Known rows, with every way that one mark hangs from another:
A[U]: [ -8  -8   2  -7  -4   5  -3   8   4   4   6   8   2   8  11  -9 -14  -5
  -2   7   6  -1  22   9   0   5  -4  -2  13   4  -4  -5 -16  -5  -8   6
   4  -5  -3  -7 -13   2  -1   6]
S[A]: [ -1  -4  -3   9  -1 -12   3   5  -8  -1   3   2  -3  -3 -17  -5  11   1
  18  -9   5  -5  12  -8  -2  -2   0  -5 -12 -11  -1   2  -6 -11   4   0
  -4  12  -4   9  11 -12   9  -2]
S[M U[Z[A]]]: [ -2  -2   2   3  -4 -21  -4  31  10 -22  -3  15   1 -15  15 -31 -11   9
  31   3  27  -2  18   2  -3   5 -12 -18 -11 -16  -1  -9 -24  -9  10  17
   5  18   9 -14 -17  18  24  -3]
L[S U Z]: [-24   1  -4 -12   4  10   5  36  22  -3 -20   6   6  -5  12 -17   4  29
  47 -21  13   6 -14  13  -8 -11 -24  15  11  -7  11   3  19   9  16 -17
  13 -26 -24  -7   5 -17  -5  18]
S[L M U[Z]]: [-13 -18   1  -2  -8 -31  -1  27  25 -18  -7  27 -13 -25  -1 -31   1   2
  20  13  19   1  31   7 -14  -7 -13 -19 -23 -24   8 -10  -8  -7  12  29
 -16  33   2 -13  26  37  21 -15]
S[U[A L]]: [  0 -30   5   7   6 -18  16  13 -16 -25  -1  10  -5 -46   1  -8  -8   1
   5   8   6   5  24   7  -6  11   3 -23   3  -6  16  -3 -47 -15  -7 -25
 -13   8   3 -10  -2   8  14  -4]
U[A[Z] S[M]]: [ 26  -1 -10  11  -2 -18   9  19  -4 -30 -20   6  17   6 -10 -20   2  18
  29   4  14   4 -19   5  -4  12   4 -10  -1  -8   7 -18 -44  -6  18 -26
  -1 -11   2   1 -12  39   5  -7]
U[A L Z[S[M]]]: [ 22   5  -2  13   5 -11  23  17 -10 -47  -4  11   0 -27 -12 -23  11  32
  16  17 -10   6 -17   3  -2   5  10 -15  -8 -19  21 -16 -51   1  11  -4
  -1   4  22  -9  22  35  16  -8]
Z[S[L[U]]]: [  4 -11  -8 -10  -6   7   9  10  12 -19  -1  10 -18  -6 -14 -19  -6  11
  15 -20   0   3 -25  20  -7 -17 -13  -4 -12 -15   8  -1  -8  -4   3  38
  -1  12 -19  -4  26  -5  20  -3]
A[Z]: [ 11   3  -1  -1   0  -1  -6   6  11   1  -4   0  10   1   1   2  -6  11
  19   9   3   2  10   5   2   1  -1 -10   6  -3 -10  -7   8  -1   3 -15
  -1  -6  -4   6  -8   8  -1   4]
S[A L U]: [-14 -37  -3   3  -7 -25   3  17   8  -5   0  20 -21 -26 -18 -16   4  -9
  21 -12  16  -5  36   4 -15 -10 -13 -17 -29 -27   6   1 -14 -26   0  22
 -21  42 -18   3  19   2  22 -11]
S[A L[Z] M U]: [-20 -36  -2   5  -7 -36   1  32  27  -5 -10  26 -25 -20 -12 -40  23   3
  47 -17  22  -5  41   3 -18 -17 -25 -10 -36 -36   8  -1  -7 -20  17  23
 -14  39 -11  -2  28  24  23  -6]
M[U[A[Z] L]]: [  4 -18   8   0   2  -8  11  12  -7 -22  -2  11  19 -28   0   0 -16  24
  28  12  -5   4  39  17  -5  14  15 -25  27  -6  11 -10 -33 -14  -6 -61
 -17 -19  -9   9   0   1   4   8]
S[A M U]: [  3 -26  -3   7 -10 -37  -1  20   7  -9   1  18  -5  -9  -2 -22   3 -14
  24  -6  27  -9  28  -4 -10  -2 -14  -7 -25 -17   2  -3 -18 -14   5  26
  -5  42  -9  -1  -7  12  29 -11]
U[S[L]]: [ -5  -9  -9  -2  -4   1  12   5   4 -15 -10  10  -6  -7 -22 -17   6   3
  -1 -11   0   4  -7   8 -13  -4  -4   1 -12 -11  17  -5 -23 -14  14   6
  -8   8  -7  -4  21  26  -4  -8]
M[L]: [ 11 -20   0   1  -5  -5   5  -6  -8  -6  -2   4  15  -9  -1  -3  13  -1
  -9 -11  -9  -3   8   7  -7   2   2 -14  -4  -9  12   5   9  -1   3   4
  -7  -2   2   5   1   0   1  -4]
U[L S]: [  8  -3  -1   2   0   3  22   0 -10 -26  -3   4   8 -24 -14 -11   3   2
 -10   0  -6   9   9   5  -9   8   2  -1   8   0  22  -8 -32 -13  14 -20
   1   6  11 -12   9  27  -5   0]
L[A Z]: [-17  -2   0   3   6  -1  -6  22   4   9 -20  -5 -15  -5   1 -16  24  29
  46  -9   4   4 -17   0  -4  -6   1  12   0  -9   7   7   6   0  15 -26
   5 -27  -6   5   8 -14  -3  23]
L[S]: [ -4  -4  -9  -5   0  10   5  14  10  -2 -12   3  11   3   5   0   5  10
  11  -7   2  -4 -18   4  -7  -3  -7  17  -2  -2   8  -4  -3   3   6  -2
   8   0 -18   0 -14   0  -7   3]
U[L[A[Z]] S]: [ 18 -10  -4   4  -2  -4  11  14  -7 -23 -19  -1   8 -24 -15 -19   8  29
  38   1   4   9   0  11  -9   9  10   0  12  -5  16 -12 -30 -20  23 -44
   3 -10   0   3  -1  15  -1  16]
U[A]: [  0  -4  -2   9   6  -6   8   7 -17 -10  -6   0  -2  -6  -4  -1   0   8
   8  -2   0   2 -16  -1   2   7  11 -11   1  -2   5   1 -27  -4  -4 -20
  -8 -15   1   3   3  -8   2  -3]
A[Z[S[U]]]: [ 26  -5  -8  -9  -3   2  -6  18  19 -14  -2   8   8  -4   2  -5 -18   8
  24   8  10   3  -4  12  -4  -2 -16  -7  -9 -11  -5  -9 -17   3  -7  12
  10  20 -20  -4 -46  27  19   5]
L[U[Z]]: [-15  17   7  -6   1  -6   4  21   2 -16  -1   6   4 -16   1 -11 -12  17
  24   8  12   9   3   6   2   0  -4 -17  12  -3   3   0  16   9  10 -10
  -2 -21   0 -13  29 -17   5   4]
Z[A[U[L[S[M]]]]]: [  6 -27  -3  -2  -8   5  12  23  11 -23  -4  17   8  -5  22 -32  -6  12
  22 -10  11 -12  18  20  -7   5 -13   7   8  -7   8 -19 -52 -27  12  19
  20  15   4 -10 -27  16   9   5]
U[L S[M] Z[A]]: [ 14  10   0   9  -1  -9  20  19  -7 -47  -7  11   9 -25  -6 -39   8  23
  18   0   5   5  12   4  -6  11   1 -13   1 -14  19 -18 -48 -17  31  -8
   7   4  30 -16   8  35   8  -3]
Z[S]: [ 20   7  -9  -3   1  14   4   1   2 -11   2  -1  -1   9  -9  -1  -1   9
   1  -4  -8   1 -31   4  -1  -5  -4   8 -10  -6   3  -2 -16   7  -4  20
  11  11  -6  -2 -14  11   6   1]
U[L]: [  3 -12   6   3   2  -2  12  -5  -5 -13   4   3  -1 -26  -3  -5   4   2
  -6   5  -9   2  22   5  -3   2   4  -8   7  -1  10  -4 -11  -9   3 -12
  -3   9  15  -5  13   5   2   0]

Rows:
[-12 -16  -3  -5  -6  -8  14  24  -6 -17  -9  16  27 -11 -18 -22  26  15
  31 -30  -3   1  35   9 -24   5  -5 -10   0 -25  30   6 -12  -5  15 -36
  -9 -17 -27   8   3   6  -4  12] : M[L[Z] U[S[A]]]
[  5 -39   3   6  -9 -32   4  18   2 -18  -9  12 -13 -33  12 -28   7   4
  24   1  18  -3  17   8 -12   3  -3  -2  -8  -8  16  -5 -33 -18  10   5
  -1  29   3  -6  -2  15  27   2] : S[M U[L[A]]]
[ 14 -16   4   6  -1  -9   1   9  -1 -11 -12  -2  -1 -25  -2 -10   6  28
  41   7   0   3  10   9  -3   3  11  -5  12  -7   4  -8  -9 -17  13 -34
  -3  -6   3   9   4  -3   6  15] : U[L[A[Z]]]
[ 18 -29  -3  13 -14 -32   7   2  -7 -14  -2  14  12  -3 -11 -22  28  -5
  13 -17   3 -14  20   0 -10  -2  -3 -18 -24 -24  12   2  -5 -13  15  24
 -11  23   2  14  16   5  18 -14] : S[A M[L]]
[-24  -9   0  -3  -3 -16   1  31   4 -16 -18   8 -22 -26 -12 -28   4  30
  54  -4  14   7  -2  13  -8  -9   3 -14  -1 -17  10   3   9  -9  21  -4
 -14 -19 -12  -2  57 -29  12   7] : S[L[A U[Z]]]
[  9 -12   0   1  -6 -21  -3  19   6 -15  -8  14  23   6   9  -9 -11  18
  39   6  10  -3  15  12  -4  10   8 -15  12  -9   1 -12 -27  -4  -1 -31
 -12 -12 -17  12 -13  11  12   0] : S[M[U[A[Z]]]]
[-12 -13  -9  10  -6 -21  13  25  15 -16 -19  19 -15  -4 -31 -43  38  12
  41 -22  10   0   8   0 -19 -14 -15   3 -30 -33  18  -7 -19 -20  34   7
  -8  16  -4   0  42  37   7  -5] : U[S[A L[Z] M]]
[  6 -27 -12   0   1  -6  10  20   0 -24  -7  16 -20 -21 -15 -15  -7  10
  12  -7   3   2 -19  14 -12  -6  -6 -13 -26 -23  13  -2 -52 -11 -11  23
 -12  25 -20  -2  -4  20  24 -10] : Z[S[L U[A]]]
[  0   0  -7   2  -6 -11  15  19 -13 -23  -4   6   5  -7 -22 -20  -1   2
  27 -20  21   4  -3   2  -8   3  -8  -6   0  -7  11   0 -19 -12  17  -6
   2  -2 -16  -2  17 -15  11   0] : L[U[S[A]]]
[ 13 -27  -1  -3 -10 -16  -5  19  -5 -11 -18   0  15 -15   4 -20   3  24
  54 -16  11   0  -1  22  -6   2   1 -22  10 -12   6   5  17  -6  16 -18
  -6 -29 -18  13   3 -30  14  13] : M[L[A[Z] U]]
[ 33 -37 -12   5 -14 -27   7  16   1 -24   2  22  10 -10 -11 -28  16  -8
  15 -21  10 -13   8   8 -15  -4 -16 -16 -39 -31  16   1 -27  -8   4  50
  -1  46 -16   4 -20  25  37 -13] : Z[S[A M[L] U]]
[ -3 -17  -8  -6  -3  -7  12  21   1 -26 -16  17  15  -9 -19 -12 -11  21
  33  -2   2   7  11  20 -17   9   8 -17   7 -16  15 -13 -43 -17   4 -43
 -23 -19 -29   7   2  21  -1   0] : M[U[A[Z] S[L]]]
[  5 -32   1   2  -6 -21  -2  26  12 -13 -12  17   4 -18  21 -41  14   9
  32 -30  15  -7  23  14 -12   0 -22 -17 -17 -27   9   3 -11 -11  14  16
   5   9   1  -5 -25  17  21   4] : S[M[L[Z[A]]] U]
[  8 -18 -14   0  -3   5   2  10   3  -9 -14   2 -27  -2 -20 -16  16  25
  29 -16  -5  -2 -42  11 -10 -14   3  10 -24 -20  10  -1 -24 -11   7  29
  -1  10 -17   9  15   0  14   5] : Z[S[L[A]]]
[  6 -17 -11   0  -8  -5  11  16   4 -22   1  13 -19  -9 -31 -22   4  12
  33 -28   6  -3 -12  12  -9 -18 -13  -8 -22 -28   7   2 -13 -16   7  39
  -6  22 -23   8  37 -15  28  -5] : Z[S[A L[U]]]
[  7 -26  -9   4  -7  -8  12  15  -5 -11 -11  10  21  -9 -13  -8  26  12
  22 -26  -3 -11   2   3 -16  -3  -6  -4 -18 -23  19   4  -1 -10  12   1
  -6   8 -21  15  -1 -11   2  -4] : M[L[S[A]]]
[-14 -15  -6 -14  -9   2  11  10   7 -17  -6  19   6  -4 -15 -13  -6   2
   4 -11   0   3  13  16 -21   1   0   3   1 -10  20  -5 -28 -13   4  -8
 -13   2 -27  -3  11  21  -3  -1] : M[U[S[L]]]
[-13 -27  -1  -7 -15 -18   1   7  21  -7  -1  23  -1   2   2 -18   0   1
  13  -7   4  -8  28  15 -15  -8  -3  -2  -9 -16  10  -5 -12 -11   3  21
 -17  20 -18   4  22  18  13  -9] : S[L M[U]]
[ -5 -21   0   3   0  -7  -1  17  -3   2 -23  -2   0 -14   1 -19  34  28
  37 -20  -5   1  -6   8 -10  -3   2  -2  -3 -18  16  12  13   1  16 -23
  -3 -28  -6  10   9 -14  -2  19] : M[L[A Z]]
[ 24  -7 -11  -5  -4   9   0   7  22 -13  -7  10  -9   2 -19 -11   0  20
  22   0  -8   2 -13  16  -5 -14  -8  -5 -16 -21  -3 -11  -9  -7   4  22
  -3  15 -12   7   0  27  11   0] : A[Z[S[L]]]
[  6 -20  -9   7  -7 -17   8  25  -2 -17 -32   6   8  -3  -4 -41  43  23
  40 -28   3   2 -19   9 -18   1  -3   8 -12 -20  30   1 -15  -3  35 -13
   5 -18  -3  -1   5  23   1  11] : U[S[M[L[A Z]]]]
[ -1 -44 -10  -6  -8 -12   1  30   0  -9 -27  11  14 -20  11 -17  15  13
  32 -22  12  -7 -11  16 -22   2  -8   3 -13 -14  25   6 -13  -6   7  -1
   0   6 -34   6 -35 -11  10   9] : M[L[A S[U]]]
[ -7 -30  -3   7  -7 -29  10  17   0 -23 -13  16 -17 -12  -7 -29  -1   7
  27 -16  17  -2 -12  17  -6  -7  -3 -19  -9 -16  10  -2 -22 -15  12  14
 -18  -1  -5  -1  48  -5  23 -15] : S[L[U[A]] M]
[ 30 -22 -10  -6 -16   0   3   7  -1 -28   2  16  23   9  11 -24   3  15
  18 -34  -6 -15  -3  22 -12   2  -3  -7 -11 -22  15  -2 -36  -6   0  33
   8   9 -17   9 -38  10  25   1] : Z[A S[M[L U]]]
[ 33   2 -13   6  -6   5   2   8   4 -22  -1   3  -3  17   2 -24   1  15
  20 -22   4 -10 -35   6   2  -4  -7   6 -19 -14  -1  -9 -38  -5   7  44
  21  18   3   2 -28  17  23  -1] : Z[A S[M]]
[ -5  -2   4  -1  -4 -28  -2  27  15 -17  -3  18   4 -16  13 -23  -5   0
  17  20  21   3  23  -1  -7   2 -11 -14 -12 -12   4  -8  -7   5   9  14
  -3  20   4 -15  -2  30  17  -8] : S[M U[Z]]
[ 26 -15  -3  -4  -8   4  12   7   4 -35   7  15   8  -8  10 -25  -6  19
  17 -18  -6  -8   5  18  -8   2  -1   1   2 -15  14 -12 -53 -15   1  21
  12  21  -3   0 -22  19  25   5] : Z[A S[M[U[L]]]]
[  1  -8  -1  13  -1 -19  22  21   1 -27 -11  13  -1 -20 -21 -38  35  15
  32 -11   4   3  23  -3 -14  -1  -9   1 -10 -23  25 -10 -30 -18  33 -17
   3  13  12  -6  29  39   5   3] : U[L[Z] S[A M]]
[-17 -26  -1   2  -9 -37  -4  37  16 -16 -20  21 -21 -25  -2 -38  12  16
  43   7  24   0  10   8 -16  -6  -4 -12 -26 -25  12  -6 -14 -14  18  18
 -15  23  -7  -5  26  17  24  -5] : S[L[A] M U[Z]]
[ 33 -19 -13  -1 -10 -17 -11  30  20 -14 -16   9  -1   2   6 -26  -2  19
  54   1  22  -3 -25  12  -7  -3 -11   3 -19 -16   0 -11 -29  -3   7  23
  12  26 -21   3 -43  29  33   8] : L[A[Z[S[M U]]]]
[ -1 -17   8  11   3 -35  15  28  -6 -37  -5  20   1 -48   3 -26  -2  12
  17  25  14   6  32   4  -7  12   2 -31  -2 -16  19 -11 -43  -9   9 -17
 -15  14  18 -16  18  30  20 -11] : S[M U[A L Z]]
[ -5   3   3   0   7   7  20  13   1 -21 -12   4   2 -27 -11 -22  19  19
  10  -3  -6  13  12   5 -10   2  -5   5  10  -7  25  -6 -19  -7  21 -37
   6 -12  11 -16  16  33 -12  13] : U[L[Z] S]
[ 10   1  -5  -9  -6  11   2  19   9 -10  -5  10  19  11   1 -14 -20   4
  16  11  12   8  19  15  -5  11  -8  -6  18   2  -2 -18 -30 -10   6 -17
  10 -10  -9  -9 -32  31  -8   9] : A[U[S] Z]
[-16   3  13  -9   0  -3  12  13   1 -21   7  15  15 -34   0  -6  -6  19
   8  19  -9   7  51   9  -9   8  10 -16  23  -7  18  -7  -9  -2   2 -34
 -11  -8  -1  -7  20   5  -2   8] : M[U[L Z]]
[ -5  -3  -1  -4  -1  -9  20  24 -25 -42 -13  17  37 -20 -11 -14   4  24
  12   0  -6   9  10  12 -19  22  16 -29  12 -15  33  -2 -38   2   7 -54
 -19 -36 -15   0   5  10  -7  -1] : M[L U[A S Z]]
